Each row comes from the steps of one path. Every step used is in the known rows, and no mark comes twice. Write the path behind each row, first mark first.
Known rows
serur fuli domos kavek: -2.25,1.25,8.14,-0.50,-2.96,0.18,3.38,3.88,-2.66,1.58,-0.14,-3.47,-0.61,-0.16,1.62,0.21,2.61,-2.89,-2.75,2.48,2.24,-1.10,-2.30,0.74,-4.88
lodem lefug serur fuli domos: -0.76,1.90,6.34,1.34,-3.81,-0.86,1.96,1.01,-2.18,1.50,0.51,-2.67,0.81,1.35,1.47,1.01,2.11,-1.69,-1.96,2.84,2.81,1.09,-0.84,1.31,-3.56
sumu serur lefug lodem: 1.08,0.56,0.03,-0.45,-1.80,-2.59,2.95,0.20,-2.64,-0.25,-1.94,-1.51,-3.41,0.51,0.66,1.60,-2.48,1.76,1.54,-1.60,0.79,0.09,0.58,-0.15,-3.28
kapas domos: -0.02,0.63,3.39,0.16,-3.10,-1.38,3.15,0.73,-3.55,0.67,-1.20,-2.64,-0.76,-1.35,0.00,0.37,0.22,-0.12,-2.19,0.98,1.32,-1.75,-1.74,2.19,-3.40
vivudo serur: 0.12,1.11,2.98,0.63,-3.76,-1.26,3.02,0.16,-2.65,0.40,-0.64,-1.43,-0.33,1.00,0.60,2.09,0.62,-1.43,-1.93,-0.72,1.37,-0.19,-2.11,2.68,-2.09
domos fuli: 0.78,1.74,4.10,0.70,-2.98,-0.03,3.08,0.96,-2.89,0.81,-1.39,-2.06,-0.74,-0.04,1.29,0.50,0.72,-1.37,-1.51,1.10,1.02,-0.66,-0.91,1.10,-2.01
fuli domos kavek: -1.40,1.24,5.67,1.21,-2.32,0.72,4.20,3.31,-2.71,1.82,-0.30,-3.83,-0.76,-0.90,1.42,0.05,1.39,-2.01,-2.46,1.47,1.95,-2.14,-2.03,1.92,-3.73
sumu serur: -0.52,1.89,3.29,-0.20,-4.11,-2.20,2.55,-0.83,-2.63,0.80,-0.55,-1.61,-0.77,0.65,0.93,2.68,-0.24,0.62,-0.57,-0.36,1.42,0.04,-1.30,1.48,-2.71
vivudo serur fuli domos kapas: -2.09,2.18,7.54,-0.08,-2.81,-1.16,4.11,3.27,-2.26,0.81,0.64,-3.48,1.02,-0.43,1.61,0.99,2.94,-4.27,-3.51,2.48,2.10,0.13,-3.82,1.96,-4.39
vivudo serur kapas domos fuli: -1.03,2.64,4.54,0.58,-1.89,-0.32,5.89,1.09,-2.85,-1.16,-0.43,-2.87,-0.12,-1.19,0.18,2.11,2.19,-2.82,-3.08,1.68,0.39,-0.26,-5.27,1.94,-1.94
lefug lodem: 1.35,0.16,1.41,-0.17,-3.04,-1.40,2.66,1.39,-3.21,-0.13,-2.14,-1.89,-1.94,-0.41,0.29,-0.15,-1.57,0.41,0.20,-0.55,2.21,-1.32,0.29,-0.10,-2.65
kavek serur kapas: 0.34,3.49,3.96,-0.13,-2.97,-2.37,4.83,0.36,-1.65,-1.31,-1.37,-1.96,-0.55,0.40,-0.58,3.23,-0.17,0.48,-2.30,0.00,1.35,1.20,-1.75,0.58,-1.29
domos fuli serur kapas: 0.31,3.25,3.98,0.05,-1.92,0.82,5.27,1.65,-2.40,-1.73,-0.42,-2.35,-0.82,-0.05,0.15,3.89,0.52,-1.00,-2.55,2.14,0.70,0.03,-3.18,0.88,-0.50
lefug serur fuli domos: -1.28,1.45,7.41,0.17,-5.29,-0.98,1.67,1.24,-3.27,1.63,0.01,-3.14,0.02,0.55,2.17,0.83,2.57,-1.62,-2.18,2.66,3.19,1.00,-1.62,1.71,-3.16
sumu serur lefug: 0.30,1.34,1.80,0.26,-2.13,-2.63,2.92,-0.90,-2.47,0.40,-0.95,-1.44,-2.61,0.98,0.96,2.57,-1.07,1.54,0.24,-0.83,0.39,0.64,-0.34,1.48,-3.17
domos vivudo serur kapas: -0.16,2.46,4.57,0.72,-2.96,-2.34,5.82,0.27,-1.38,-0.84,-1.46,-2.78,-1.10,0.51,-0.03,2.75,1.83,0.16,-0.85,1.09,1.28,0.72,-3.58,3.74,-2.20
sumu serur fuli domos: -1.95,1.65,7.95,-1.34,-4.45,-1.72,2.51,1.59,-2.27,1.15,-0.05,-2.37,-0.58,0.98,1.98,1.59,2.21,-0.85,-0.88,2.23,2.06,0.38,-2.47,1.00,-4.67
kapas domos fuli serur lefug lodem: 2.14,0.62,0.95,-0.86,-0.63,1.19,4.43,2.94,-3.03,-1.00,-2.23,-2.37,-2.82,-1.12,-0.12,1.45,-1.66,-0.47,-1.70,0.97,-1.07,-1.48,-0.71,0.64,-2.91
vivudo serur lefug lodem: 1.72,-0.22,-0.27,0.36,-1.56,-1.64,3.46,1.09,-2.71,-0.69,-2.03,-1.30,-3.05,0.77,0.29,1.04,-1.73,-0.19,0.16,-2.04,0.77,-0.12,-0.32,0.91,-2.80
kapas domos vivudo: 0.44,0.97,4.91,0.09,-3.50,-1.86,3.97,0.90,-2.39,1.15,-2.55,-3.32,-1.13,-1.29,0.03,0.14,1.11,0.89,-1.35,2.14,0.77,-1.58,-1.35,4.21,-4.33
vivudo serur kapas domos kavek: -2.57,2.37,3.92,0.50,-1.54,-0.66,6.16,1.71,-2.96,-0.73,0.31,-3.56,-0.09,-1.64,-0.57,2.87,1.75,-2.78,-4.12,0.44,0.86,-1.09,-5.49,2.36,-2.96
kavek serur vivudo: 0.99,2.27,4.82,-1.02,-4.55,-2.44,2.98,0.53,-0.82,1.53,-3.89,-2.28,0.33,0.96,0.33,2.18,1.62,1.25,-1.87,0.10,0.21,-0.20,-0.52,2.04,-2.17
vivudo serur kavek: -1.78,1.93,3.95,0.47,-5.64,-0.26,2.94,0.70,-3.22,1.61,-0.33,-1.60,-0.77,2.01,1.15,3.23,0.39,-0.87,-3.14,-0.93,2.28,-1.51,-3.35,2.29,-1.78
kapas serur fuli: -0.88,2.08,6.08,-2.24,-4.88,-2.07,1.15,1.98,-3.04,1.00,-1.04,-1.93,0.00,0.60,0.33,2.57,1.34,0.46,-2.75,1.46,2.13,0.60,-0.63,0.14,-2.48
vivudo serur fuli domos: -1.41,0.79,7.59,-0.52,-4.11,-0.80,2.97,2.47,-2.40,0.73,-0.03,-2.23,-0.23,1.36,1.73,1.07,2.91,-2.94,-2.14,1.81,2.01,0.40,-3.42,2.06,-4.07
lodem lefug serur: 0.73,2.11,1.72,2.39,-3.50,-1.26,1.98,-1.37,-2.51,1.10,0.03,-2.01,0.61,0.98,0.39,2.03,-0.28,-0.29,-1.68,0.29,2.04,0.75,0.41,1.90,-1.48

Write each row's path
-1.49,2.64,7.15,-2.61,-3.58,-0.92,3.58,2.38,-2.21,0.81,-1.28,-2.54,0.72,-0.40,-0.37,2.46,1.60,-2.63,-5.15,0.76,0.04,0.12,-1.76,0.98,-4.74
kapas domos kavek serur fuli
1.40,0.01,3.28,0.86,-1.62,-1.08,5.23,3.00,-1.31,0.56,-2.99,-3.17,-3.37,0.42,1.16,-0.44,0.37,0.20,1.00,0.60,0.65,-0.60,-0.92,3.41,-4.43
fuli domos vivudo serur lefug lodem
-0.74,2.18,3.10,0.90,-2.70,-1.92,4.91,0.23,-2.56,-1.38,-0.11,-2.11,-0.71,0.42,0.05,2.92,0.97,-0.91,-1.66,-0.10,1.81,0.48,-3.85,1.81,-1.34
vivudo serur kapas
-2.13,2.16,4.03,0.49,-1.14,-0.83,5.79,2.07,-3.31,-0.50,-0.20,-4.03,-0.89,-2.57,-0.63,1.73,1.01,-1.24,-3.32,1.38,1.38,-1.76,-3.89,1.15,-3.27
serur kapas domos kavek
-1.01,2.37,6.61,1.38,-2.65,-1.40,6.58,2.16,-1.15,-0.11,-1.04,-3.90,-1.19,0.17,0.81,1.52,3.01,-0.61,-0.88,2.63,1.83,0.02,-4.46,4.40,-2.95
fuli domos vivudo serur kapas
-0.90,2.85,6.77,-2.10,-3.85,-0.94,3.04,1.93,-1.76,0.81,-1.33,-1.87,0.45,1.12,0.26,2.97,1.19,-2.30,-4.08,0.01,0.69,1.03,-0.53,0.24,-3.69
domos kavek serur fuli
1.62,0.91,1.16,0.11,-1.69,-0.53,3.30,0.92,-2.59,-0.51,-0.93,-1.53,-2.68,0.92,0.12,3.20,-1.62,1.09,-1.67,0.02,-0.02,-0.12,-0.12,2.16,-2.03
fuli serur lefug
0.17,1.44,4.51,0.30,-2.63,0.18,3.68,1.26,-3.34,0.76,-1.44,-2.72,-0.35,-1.57,0.76,0.11,1.15,-1.66,-2.50,1.97,0.48,-1.59,-1.96,1.72,-3.14
kapas domos fuli
2.51,0.15,-0.52,-0.52,-1.30,-0.45,3.42,2.06,-2.76,-1.09,-1.92,-1.57,-3.47,0.49,-0.17,2.23,-2.90,1.42,-0.39,-0.75,0.48,-0.63,0.78,0.41,-2.17
fuli serur lefug lodem
-2.58,2.97,7.88,-0.99,-3.04,-2.04,3.59,2.43,-2.19,1.17,0.62,-3.59,0.63,-0.80,1.88,1.64,2.16,-2.27,-2.14,2.88,2.08,0.20,-3.10,0.80,-4.94
sumu serur fuli domos kapas
-0.61,1.68,4.28,-0.88,-4.59,-2.96,2.52,-0.50,-1.65,1.93,-2.65,-2.54,-0.25,0.62,1.23,2.55,1.88,1.84,0.10,0.52,0.65,-0.69,-1.82,2.04,-2.89
sumu serur vivudo
0.66,1.83,2.71,1.77,-4.02,-1.96,1.99,-1.02,-1.53,2.26,-2.01,-2.89,1.11,1.01,0.76,1.90,1.84,1.06,-1.07,1.04,1.31,-0.06,-0.16,2.35,-1.75
lodem lefug serur vivudo
-0.84,1.62,3.47,0.51,-2.02,-2.04,4.95,0.87,-3.35,-1.19,-0.63,-3.21,-1.17,-1.92,-0.47,1.28,0.66,0.29,-1.98,1.68,1.76,-1.19,-3.40,1.23,-2.68
serur kapas domos
-0.46,1.10,9.03,-0.64,-4.03,-1.46,3.52,2.89,-1.59,1.55,-2.00,-3.38,-1.30,0.44,1.60,-0.49,3.10,-0.25,-0.46,3.91,2.10,-0.21,-1.41,2.91,-5.32
serur fuli domos vivudo
-1.47,3.32,5.95,-1.83,-3.55,-2.40,2.26,2.68,-2.85,1.03,-0.32,-3.20,1.25,-1.14,0.32,2.42,1.28,-0.93,-4.08,2.22,2.29,0.36,-1.14,-0.07,-2.74
domos kapas serur fuli
-0.92,4.00,4.40,-0.06,-2.06,-1.11,5.53,1.51,-1.53,-0.69,-0.92,-2.78,-0.18,-0.17,-0.64,3.65,0.31,-1.02,-3.65,-0.40,0.94,0.56,-2.12,0.46,-1.73
domos kavek serur kapas
-1.31,1.14,3.80,0.26,-2.27,-0.19,3.98,1.92,-3.45,1.19,-0.76,-3.37,-0.46,-1.95,0.06,0.84,0.70,-1.68,-3.48,0.61,0.92,-2.43,-2.18,2.08,-4.01
kapas domos kavek
-0.37,2.03,4.97,0.40,-2.34,-2.50,5.93,0.94,-2.17,-0.54,-2.05,-4.04,-1.61,-1.84,-0.53,1.04,1.42,1.33,-1.03,2.78,1.25,-1.00,-3.16,3.23,-3.59
serur kapas domos vivudo
2.77,1.16,0.54,-0.65,-1.85,-2.02,3.40,1.17,-1.80,-0.58,-3.17,-1.19,-2.78,0.75,-0.29,1.16,-2.71,1.21,-0.46,-2.04,0.30,0.67,1.92,-0.26,-2.69
kavek serur lefug lodem
-1.93,1.94,5.75,-0.05,-5.76,-0.64,4.28,1.23,-2.50,2.28,-1.72,-2.99,-0.89,0.58,0.62,2.53,1.63,-0.23,-3.30,0.99,1.16,-2.21,-4.22,4.91,-3.77
kapas domos vivudo serur kavek
0.38,1.69,5.21,-1.26,-3.26,0.86,3.90,2.19,-2.05,1.20,-3.00,-3.34,0.35,-1.04,0.50,2.33,2.68,-0.39,-3.09,3.10,-1.13,-2.14,-3.07,2.90,-2.44
kapas domos fuli serur vivudo
-0.41,3.61,3.22,2.41,-1.49,-0.34,4.87,-0.29,-2.57,-0.44,0.20,-3.41,0.91,-1.22,-0.05,2.10,1.40,-1.65,-2.93,2.66,1.19,0.58,-2.77,1.26,-1.61
lodem lefug serur kapas domos fuli
-0.55,2.11,3.14,-0.43,-2.14,-0.56,5.32,1.60,-3.10,-1.81,-0.08,-2.97,-1.02,-1.33,-0.97,3.70,-0.01,0.38,-3.24,1.97,0.87,-1.06,-4.01,2.03,-1.90
fuli serur kapas domos
-0.96,0.67,7.69,-0.57,-3.83,-1.01,2.60,2.77,-2.77,0.94,-0.68,-2.63,-0.89,0.37,1.65,-0.16,2.18,-1.32,-1.43,2.82,2.60,-0.40,-1.75,0.93,-4.45
serur fuli domos
0.66,2.49,2.69,0.10,-1.34,-0.96,4.13,1.34,-1.53,0.68,-1.80,-2.10,-1.65,0.64,0.06,2.57,-1.00,-0.59,-3.04,-1.47,-0.55,0.57,0.66,1.22,-3.01
domos kavek serur lefug
-0.90,2.38,5.56,-1.41,-3.57,-1.09,4.31,2.05,-1.24,2.23,-3.46,-3.70,0.96,-1.14,-0.24,2.16,2.54,-0.52,-4.14,0.58,-0.81,-1.71,-2.17,2.47,-3.80
kapas domos kavek serur vivudo
0.95,1.95,4.84,-0.82,-3.56,0.77,3.44,1.90,-1.55,1.22,-2.88,-2.72,0.14,0.57,1.03,2.85,2.28,-0.10,-2.11,2.32,-0.60,-1.33,-1.89,2.29,-1.35
domos fuli serur vivudo
-2.01,2.10,7.55,1.02,-5.66,0.32,4.66,2.64,-1.80,2.89,-1.31,-3.37,-1.25,1.73,1.95,1.83,2.34,-0.52,-2.30,1.78,2.19,-1.87,-4.06,4.74,-3.54
fuli domos vivudo serur kavek
